Each row was made from one path, in order. Every step used is in the known rows, and no mark comes twice. Write each row's path.
Known rows:
N/U: [ 0.80 -0.51 -1.70 -1.74  0.58  2.49 -1.20 -1.72  0.62 -3.39 -0.45 -2.15
  1.34 -0.57 -0.79 -0.11 -1.25 -0.11  1.22  2.56 -0.88 -1.07  2.69 -0.99
 -0.12 -1.08 -0.96]
G/N: [ 0.22  3.05  0.55 -0.59 -0.89 -1.25  0.92 -0.03 -0.43 -1.66 -0.77  0.25
 -0.92 -0.41 -0.40  1.78  0.25 -1.88  0.20  0.06 -0.93 -0.83 -4.34 -1.40
 -0.28 -0.23 -0.04]
V/G/F/R/M/T: [ 0.53 -1.06  1.60 -0.42 -0.92  2.08  1.75  1.27 -0.41 -1.14  0.68  0.76
 -1.10 -1.13  0.43  2.63 -0.12 -0.52  1.26  0.44 -0.19 -3.54  3.21 -0.38
 -1.24 -1.56  3.36]
R/M/F: [ 1.06  1.22  0.69  0.41 -0.92  0.94 -0.81  0.57  0.68 -1.41  2.38 -0.70
 -1.32 -1.51  1.66 -0.03  0.01  0.06  0.95  0.37 -0.01 -2.85 -1.17 -1.37
 -0.94  0.84  1.58]
R/F: [ 0.69  0.92  0.32  1.00  0.52  0.26  1.39 -2.02  1.11 -0.73  1.19 -0.01
 -1.34  0.79  0.23  1.71  0.98 -0.56  4.14  2.20  0.73 -2.84  0.05  0.07
 -0.18  1.36 -0.40]
T/M: [ 0.82  1.53  1.36  1.14  0.01 -3.30 -0.17 -2.16 -0.01 -1.13 -2.18 -0.88
  1.32 -0.62  0.30 -1.39  0.00  0.25  1.10 -0.49 -0.50  2.50  0.43  0.86
 -0.32  0.96  3.22]
P/U/N/G/X: [ 0.29  1.35 -2.12 -2.72  0.28 -2.76  3.31 -4.58 -1.19 -4.47 -0.64 -1.00
 -0.54 -3.35  0.24  3.29  0.10 -1.27  2.29  1.93 -1.36 -2.79 -0.36  0.48
  0.32  1.61 -0.38]
V/G: [-1.04 -1.75 -1.68 -0.96  0.73  1.00  1.08  2.12  0.54 -1.13 -0.13 -0.13
 -1.09 -1.03 -0.67  0.49  0.21 -1.13  1.09 -1.46  0.65  1.30 -0.02  1.99
 -0.02 -0.07 -0.04]
F/R/M/T: [ 0.87 -1.12  1.85  0.29 -1.41  1.74  0.89  0.40 -0.58 -0.60  0.46  0.88
 -0.56 -1.33 -0.63  2.45  0.14  0.10  1.13  0.66 -0.27 -2.85  4.41 -0.46
 -1.25 -1.63  3.90]
T/M/F/R: [-0.68 -1.21  0.94  1.16 -0.74 -0.03 -2.15  1.52  1.77 -0.77 -1.02 -0.96
  0.28 -0.46  1.58  1.62  1.47  0.67  1.04 -0.08 -1.47 -1.77 -0.14 -3.10
 -2.34 -1.28  1.09]
X/G: [-1.81  0.71 -1.50 -1.35  1.04 -2.01  0.62  2.22  0.54 -0.91  1.39 -1.99
  0.13 -0.87  0.92  0.89  0.30 -0.98  0.20  0.57 -1.17 -0.37  0.57  1.77
 -0.55  0.96  1.94]
V/G/F: [-0.81  0.94 -0.03 -1.69  1.21  0.71  2.21  1.92  0.33 -1.11  0.81 -0.56
 -1.44  0.89  2.98  0.35 -0.77 -1.60  0.63 -0.04 -0.09 -2.47 -3.68 -0.40
  0.07  0.20 -1.49]
P/U: [ 0.62 -1.16 -0.47 -1.46  2.03 -0.31 -0.07 -0.83  0.49  1.36  0.36 -0.34
 -0.15 -0.72  1.52  1.02 -0.17  0.21  1.58  1.70  0.57 -0.31  0.84 -0.36
 -0.07  0.42  4.58]
V/G/F/M/T: [ 0.71 -0.90  1.15  0.17 -0.39  1.80  1.55  2.62 -0.99 -0.81  1.63  1.83
 -0.98 -0.99  1.99  0.94 -0.87 -0.90 -1.03 -1.64 -1.07 -3.89  4.20 -1.98
 -1.64 -2.09  1.18]
P/U/N/G: [ 0.33  0.59 -1.25 -2.52  0.40  0.48 -0.16 -3.29  0.43 -4.52 -0.97 -1.41
  0.15 -3.16 -1.41  1.40 -0.47 -1.85  2.57  0.92 -1.03 -2.03  0.46  3.31
 -0.60 -0.34  3.67]
T/M/F: [ 0.25  0.99  0.96  1.30 -1.06  0.31 -0.40  0.35  0.90 -2.30  0.45 -0.07
 -0.18 -1.05  2.97 -1.34 -0.32 -0.18 -0.09 -1.19 -1.21  0.70  0.10 -2.20
 -2.31  0.68  1.54]
U/N/P: [ 0.13  0.83 -0.90  1.40 -0.67  3.22 -0.28 -3.25 -1.43 -3.11 -1.10 -2.04
  1.34 -2.64 -2.11 -1.35 -1.52 -0.18 -0.59  0.25 -0.41 -0.42  0.26  0.98
 -0.50  2.06  1.23]
R/F/G: [ 1.46  0.67 -1.28 -0.07 -1.36 -1.33  1.31  0.37  0.83 -0.22  1.01  0.63
 -0.19  0.52 -0.22  4.54  2.39 -0.46  1.51  1.19 -0.68 -2.54  0.69 -0.32
  0.89 -1.07  0.52]
X/G/V: [-0.85  1.18 -0.81 -3.13 -0.81 -2.92  1.44  0.32 -0.13 -0.66  1.27 -2.79
 -0.48 -0.45  2.26  0.31 -0.38 -2.08 -2.39  1.01  0.36 -3.20 -3.54 -0.80
  0.44  0.81 -1.60]
V/G/F/R: [-1.39 -1.30  0.18 -0.90  0.86  0.14 -0.27  2.63  1.36  0.26 -0.88 -1.28
 -0.50  0.94  1.65  2.78  1.15 -0.38  1.52  0.75 -0.67 -3.89 -2.86 -1.86
 -0.52 -1.68 -1.21]
X/G/F/R/M: [ 0.71  1.61  1.18 -0.96  0.88 -3.60 -1.04 -0.05  0.57  0.55  0.47 -3.04
 -0.12 -0.61  0.29  2.34  1.29  0.31  3.27  2.89  0.15 -5.98 -3.32  0.66
  1.21  0.24  3.34]
N/G: [ 0.55  0.15 -0.45 -1.75  0.64 -1.12 -1.01 -2.01  0.39 -3.50 -1.56 -0.93
 -0.92 -1.42 -1.85 -0.35 -0.68 -1.51  0.72  1.08 -0.88 -1.56  1.32  1.92
 -0.27 -0.68 -0.41]
G/F/R: [-0.86 -0.40  1.10 -0.45  0.54 -0.32 -0.84  1.53  1.07  0.70 -0.78 -1.20
 -0.04  1.37  1.97  2.59  1.05  0.19  1.06  1.50 -1.02 -4.54 -2.79 -2.89
 -0.52 -1.71 -1.09]
F/M: [ 1.57 -0.06  0.18  1.08  0.69 -3.39 -2.61  1.09 -0.51  1.44  0.74 -0.49
  0.55 -1.21 -0.04 -0.56  0.79  0.77 -0.15 -1.09 -0.41 -3.93 -0.03 -1.06
  0.75 -0.98  0.83]

Write each row's path:
[ 1.45  1.48  1.06 -1.60  0.83 -2.69 -1.16 -2.12  0.57 -0.65 -0.13 -2.96
  0.00 -1.74 -0.18  2.83  1.14  0.00  4.63  3.21  0.22 -6.72 -3.33  1.35
  1.10 -0.14  5.14]
P/U/N/G/F/R/M
[ 1.18  0.77 -0.76  0.09 -2.43 -1.17  0.11  1.96  0.69 -1.31  0.56  0.53
  0.57 -0.63  1.73  2.36  1.49 -0.22 -1.47 -1.14 -2.04 -0.01  0.66 -1.94
 -0.58 -1.49  1.81]
T/M/F/G
[-0.36  0.77 -1.13 -1.01 -0.43  1.82  1.26 -1.93  0.05 -1.47  0.73 -0.72
  1.48 -2.46  0.72  2.21  0.28 -0.42  2.64 -0.23 -0.20 -0.69 -1.23  1.86
 -0.41  0.66  5.71]
P/U/N
[ 1.56  2.26 -1.53 -1.95 -1.23  0.54 -0.49 -0.96  0.66 -5.30 -0.97 -1.88
  1.03 -1.32 -0.22  2.27 -0.40 -1.45  0.73  1.94 -2.58 -1.54  0.26 -2.87
 -0.70 -1.91  0.22]
T/M/F/G/N/U
[ 0.81  0.79 -0.01 -3.35 -1.02 -2.20  0.30 -2.61 -0.25 -2.45 -0.70 -2.06
 -1.21 -0.73  0.28 -0.41 -1.04 -2.50 -2.08  1.34  0.51 -4.09 -3.12 -0.66
  0.59 -0.32 -3.20]
N/G/V
[ 1.02  3.61  0.02 -0.47 -2.56 -2.05  0.94  1.44  0.04 -2.57 -0.35  0.57
 -0.58 -0.89  0.80  3.55  1.27 -2.03 -1.01 -0.75 -2.33 -1.03 -3.70 -2.88
 -0.85 -1.24  1.19]
T/M/F/G/N
[ 0.94  0.68  1.07 -0.79  0.63 -2.63 -0.92  0.03  0.51  0.53 -0.04 -2.40
 -0.51 -0.69 -0.22  2.22  1.31  0.24  3.63  2.20  0.76 -5.46 -3.54  0.69
  1.34 -0.16  2.75]
V/G/F/R/M
[ 0.38  0.79 -2.17 -2.55  0.28  2.09 -0.12 -0.59  0.62 -5.08 -1.02 -2.07
  0.15 -1.29 -1.27  1.42 -0.98 -1.94  1.78  1.88 -1.24 -0.97 -0.39 -0.98
 -0.30 -1.25 -1.01]
V/G/N/U
[ 0.62  1.75  0.25 -0.23  1.62 -4.42 -1.34  2.39 -0.25  0.86  2.05 -1.83
  0.16 -0.52  2.84 -0.11  0.27 -0.31 -0.29 -0.07 -1.36 -6.45 -1.90 -1.42
  0.59 -0.29  0.58]
X/G/F/M
[ 1.68  1.28 -0.47 -2.52 -3.18 -2.19  0.81  0.36 -0.21 -0.41  1.70 -1.26
 -0.72 -0.52  2.13  1.92  0.53 -1.46 -2.97  0.42  0.32 -4.68 -4.14 -3.10
  1.06 -0.86 -1.52]
R/M/F/G/V
[ 1.50  1.44  1.01  0.41  1.30 -3.33 -1.53  1.38 -0.54  1.25  1.34 -0.73
  0.14 -0.11  2.48 -0.57  0.13  0.17 -0.15 -0.39 -0.77 -6.22 -2.26 -2.30
  0.90 -0.90 -0.30]
G/F/M
[ 0.20  2.56  0.30 -2.83  0.95  0.17  1.39 -1.95  0.26 -3.41  0.09 -1.42
 -0.56 -0.68  2.48  1.06 -1.24 -2.12  1.61  1.65 -1.30 -4.96 -3.33  0.39
 -0.33  0.10  0.92]
P/U/N/G/F
[ 1.04  0.58  0.24 -0.07  1.61 -2.93 -1.30  2.33 -0.30  0.67  1.34 -0.82
 -0.47 -0.59  2.03 -0.36  0.26 -0.37  0.14 -1.15 -0.52 -5.71 -2.31 -1.27
  0.86 -0.92 -0.37]
V/G/F/M
[ 0.91  1.63 -1.25 -2.15 -0.03  1.55 -0.56 -1.72  0.37 -4.62 -0.98 -1.97
  0.64 -0.86 -0.97  1.18 -1.07 -1.40  1.33  2.63 -1.59 -1.68 -0.11 -2.01
 -0.36 -1.23 -1.04]
G/N/U
[ 0.66  1.11 -0.67 -3.96 -1.20 -1.33  0.86 -3.43 -0.28 -3.17 -0.41 -2.39
 -0.49 -2.06  0.45  0.49 -0.90 -2.80 -0.77  1.23  0.45 -4.40 -3.73  0.16
  0.42  0.09 -0.47]
P/U/N/G/V
[ 1.12  1.44 -2.20 -1.01 -0.94 -3.89  4.32 -1.99 -0.91 -1.48  0.81  0.48
 -0.82 -0.77  1.04  5.49  2.17 -0.30  1.55  2.07 -1.11 -3.07 -0.26 -2.02
  1.38  1.13 -2.73]
R/F/G/X
[ 1.08 -0.23  1.56 -1.19 -0.86  2.10  1.48 -0.70 -0.38 -2.31  0.52  0.15
 -0.62 -2.24  0.37  3.25 -0.35 -0.85  2.34  1.49 -0.73 -4.81  3.50  0.12
 -1.41 -1.58  5.67]
P/U/N/G/F/R/M/T
[-1.09  3.56 -0.45 -1.53 -0.19 -2.58  1.40  1.51 -0.02 -2.31  0.19 -1.20
 -0.84 -0.97  0.29  2.44  0.43 -2.52  0.12  0.54 -1.76 -1.32 -3.87 -0.23
 -0.65  0.42  1.09]
X/G/N
[ 0.95  1.39 -1.85 -0.86 -1.66 -3.89  3.39 -0.92 -1.02 -2.30  0.49  0.42
 -0.28 -1.63  2.34  4.12  1.47 -0.08 -0.61  0.46 -2.05 -1.52 -0.10 -3.14
  0.37  0.80 -1.74]
T/M/F/G/X
[ 0.03  1.93 -2.07 -2.74  0.48  0.61 -0.25 -0.65  0.64 -4.96 -0.32 -2.94
  0.66 -1.26 -0.48  1.72 -0.99 -1.85  1.37  2.92 -2.15 -1.99  0.01 -1.04
 -0.59 -0.79 -0.07]
X/G/N/U
[ 2.00  0.61  0.41  1.81  1.03 -3.01 -1.74 -0.34  0.25  1.00  1.58 -0.52
 -0.38 -0.77  0.19  0.57  1.55  0.34  2.68  0.39  0.12 -5.80  0.13 -0.99
  0.70 -0.12  0.54]
R/F/M
[ 1.18  1.87  1.22 -0.98  0.13 -2.42 -1.08 -1.89  0.37 -1.09 -0.27 -2.97
  0.07 -1.53 -0.79  2.42  1.18 -0.13  3.98  2.61 -0.01 -6.45 -3.60  1.47
  1.14 -0.32  3.41]
U/N/G/F/R/M
[ 1.49  3.65 -0.16 -1.01 -2.53 -1.83  0.84  1.61 -0.15 -2.11  0.57  0.25
 -1.13 -1.05  0.32  4.18  1.47 -1.93 -0.38 -0.04 -1.76 -2.86 -4.34 -2.41
 -0.11 -1.29  1.34]
R/M/F/G/N
[ 1.50  0.26 -0.87 -0.85  1.07  0.68 -0.55 -1.18 -0.22 -0.96 -0.39 -0.95
 -0.65 -2.07  0.81  1.28 -0.75 -0.66 -0.39  2.25 -0.54 -1.65  0.06 -2.54
 -0.80  0.89  4.28]
M/F/G/N/P/U
[-1.03 -1.97  0.23  0.58 -0.78  1.61 -2.02  2.58  1.76 -0.24 -0.02 -0.52
 -0.33 -0.10  1.48  2.30  1.50  0.51  0.45  0.16 -1.24 -2.97 -0.30 -3.65
 -2.08 -1.83 -0.57]
M/F/R
[ 1.36  1.51 -1.96 -1.27 -1.56 -3.83  3.17 -0.76 -1.16 -1.77  1.48  0.18
 -0.81 -1.85  1.83  4.64  1.62  0.02 -0.09  1.15 -1.41 -3.26 -0.65 -2.72
  1.03  0.71 -1.63]
R/M/F/G/X
